In the rows, 128 means zero.
Known rows, with every way that one mark hangs from another
A{D{H W}}: [121 136 143 125 134 128 139 131 130 125 141 120 115 154 123 123 170 145
 122 133 122 123 105]
D{H W{P}}: [124 146 127 119 150 137 115 140 128  81 151  98 122 144 115 123 150 145
 136 137 124 134 119]
K{B{A{D}}}: [148 101 138 143 105 126 174 117  84 239 120 148  80 183 124 144  75 126
 135 125 150 117 115]
L{H}: [128 102 131 133  87 158 143 128  87 130 138 163 125 132 127 146  98 116
 120 136 162 108 112]
V{L}: [136  94 123 134 105 152 155 112 103 166 123 162 123 155 128 134  97 109
 137 127 144 107 129]
A{D{H W{P}}}: [123 143 139 125 158 122 120 138 133  98 146  91 121 140 115 114 165 151
 128 120 108 130 102]
D{H W}: [124 138 127 122 119 143 134 131 122 105 143 123 111 161 124 132 152 142
 125 150 139 128 127]
K{B{A{D{W}}}}: [144 123 141 140 108 116 167 114 106 205 120 128  85 171 119 140  96 133
 131 135 132 132 109]
A{D{W{L P}}}: [128 125 142 130 160  94 117 123 161 115 133  95 134 102 129 111 153 128
 130 124  81 117 125]
W{L{H V} P}: [124 114 109 124 122 140 111 134 118  88 152 138 169  73 128 122 123 100
 127 118 132 129 144]
D{H W{L{V} P{T}}}: [111 166 101 118 159 124  94 137 165  57 121 116 162  96 132 119 174 127
 127 112 123 162 173]
K{B{A{D{H W}}}}: [137 135 139 132 121 124 160 125  95 183 140 123  87 185 117 128 127 143
 133 130 136 156 120]
L{V}: [131 108 109 128  93 151 146 121 116 155 119 168 128 134 126 144 125 107
 124 141 156 101 132]
D{H W{L{V} P}}: [118 154 106 114 158 125 106 135 150  66 153 103 156  95 122 109 180 123
 134 131 109 151 161]
P{H}: [140 116 122 125  86 144 122 140 109 118 114 157 118 132 134 140  84 129
 121 147 153 100 113]
K{B{A{D{H}}}}: [141 117 135 136 122 136 166 131  73 217 135 145  80 192 120 136  99 139
 136 122 154 140 128]
B{A{D} K}: [142 107 136 139 129 136 164 110 114 252  89 157  86 204 134 150  70 129
 141 131 159 105 110]
K{B}: [145  93 127 136  82 143 164 122  86 199 124 148  87 160 134 148  87 120
 133 138 155  95 137]
B{A{D{W}} K}: [138 127 138 137 130 127 159 106 136 216  92 130  91 197 128 143  92 137
 135 142 144 119 104]

Rows
[131 151 134 128 177 128 133 127 132 170 118  95 102 186 118 129 118 155
 146 123 129 150 107]
B{A{D{H W{P}}} K}
[119 133 146 123 152 115 127 127 145 118 143 119 129 127 132 111 177 134
 127 130 103 134 141]
A{D{H W{L}}}
[114 157 136 129 159 117 109 140 143  87 114 106 127 135 125 125 161 158
 124 103 123 143 113]
A{D{H W{P{T}}}}
[122 119 134 126 104 133 126 125 132  91 143 134 145 103 132 129 138 114
 119 147 126 127 138]
D{W{L{H}}}
[118 123 116 122  98 132 129 124 134  81 144 145 166  77 130 124 154 102
 115 141 129 139 148]
D{W{L{H V}}}
[118 113 149 131 117 114 134 124 134 109 145 128 147  91 133 119 156 120
 115 130 108 126 119]
A{D{W{L{H}}}}
[123 108 113 127  92 149 132 126 113 118 142 169 163  86 136 132 127  95
 117 132 148 123 153]
W{L{H V}}
[127 141 123 119 137  99  93 140 171  62 129 113 170  54 131 102 148 124
 124 123  84 132 126]
A{D{W{L{V} P{H}}}}
[117 128 103 130 124 138  99 136 127  84 119 150 174  66 135 135 120 107
 119 101 143 141 161]
W{L{H V} P{T}}
[111 137 141 134 143 104  98 131 150  76 121 108 159  77 138 121 140 132
 116 100 104 144 125]
A{D{W{L{H} P{T}}}}
[129 141 138 128 147 136 151 121 128 196 110 127  92 203 127 135 120 149
 137 137 144 143 114]
B{A{D{H W}} K}
[132 115 106 122 137 130 114 126 138 126 132 131 151  89 131 124 129 103
 136 127 125 113 157]
W{L{V} P}
[116 142 126 132 129 121  91 135 141  57 125 114 160  78 134 132 127 126
 120 116 123 146 143]
D{W{L{H} P{T}}}
[126 144  98 120 123 125  81 147 150  75  98 142 169  66 143 127 102 116
 125 112 133 135 162]
W{L{V} P{H T}}
[133 125 132 133 148 149 158 123 104 228 105 150  89 215 130 140  94 141
 140 125 167 127 118]
B{A{D{H}} K}
[136 141 124 118 131 110  84 142 157  53 130 100 148  85 134 115 120 131
 132 144 102 129 130]
D{W{L P{H}}}
[129 126 143 132 144 111 125 125 143 123 131 101 119 126 120 122 139 138
 128 124  99 108  94]
A{D{W{P}}}
[130 138 140 123 144  94  89 141 163  70 125  95 147  77 135 106 132 137
 127 130  82 124 114]
A{D{W{L P{H}}}}
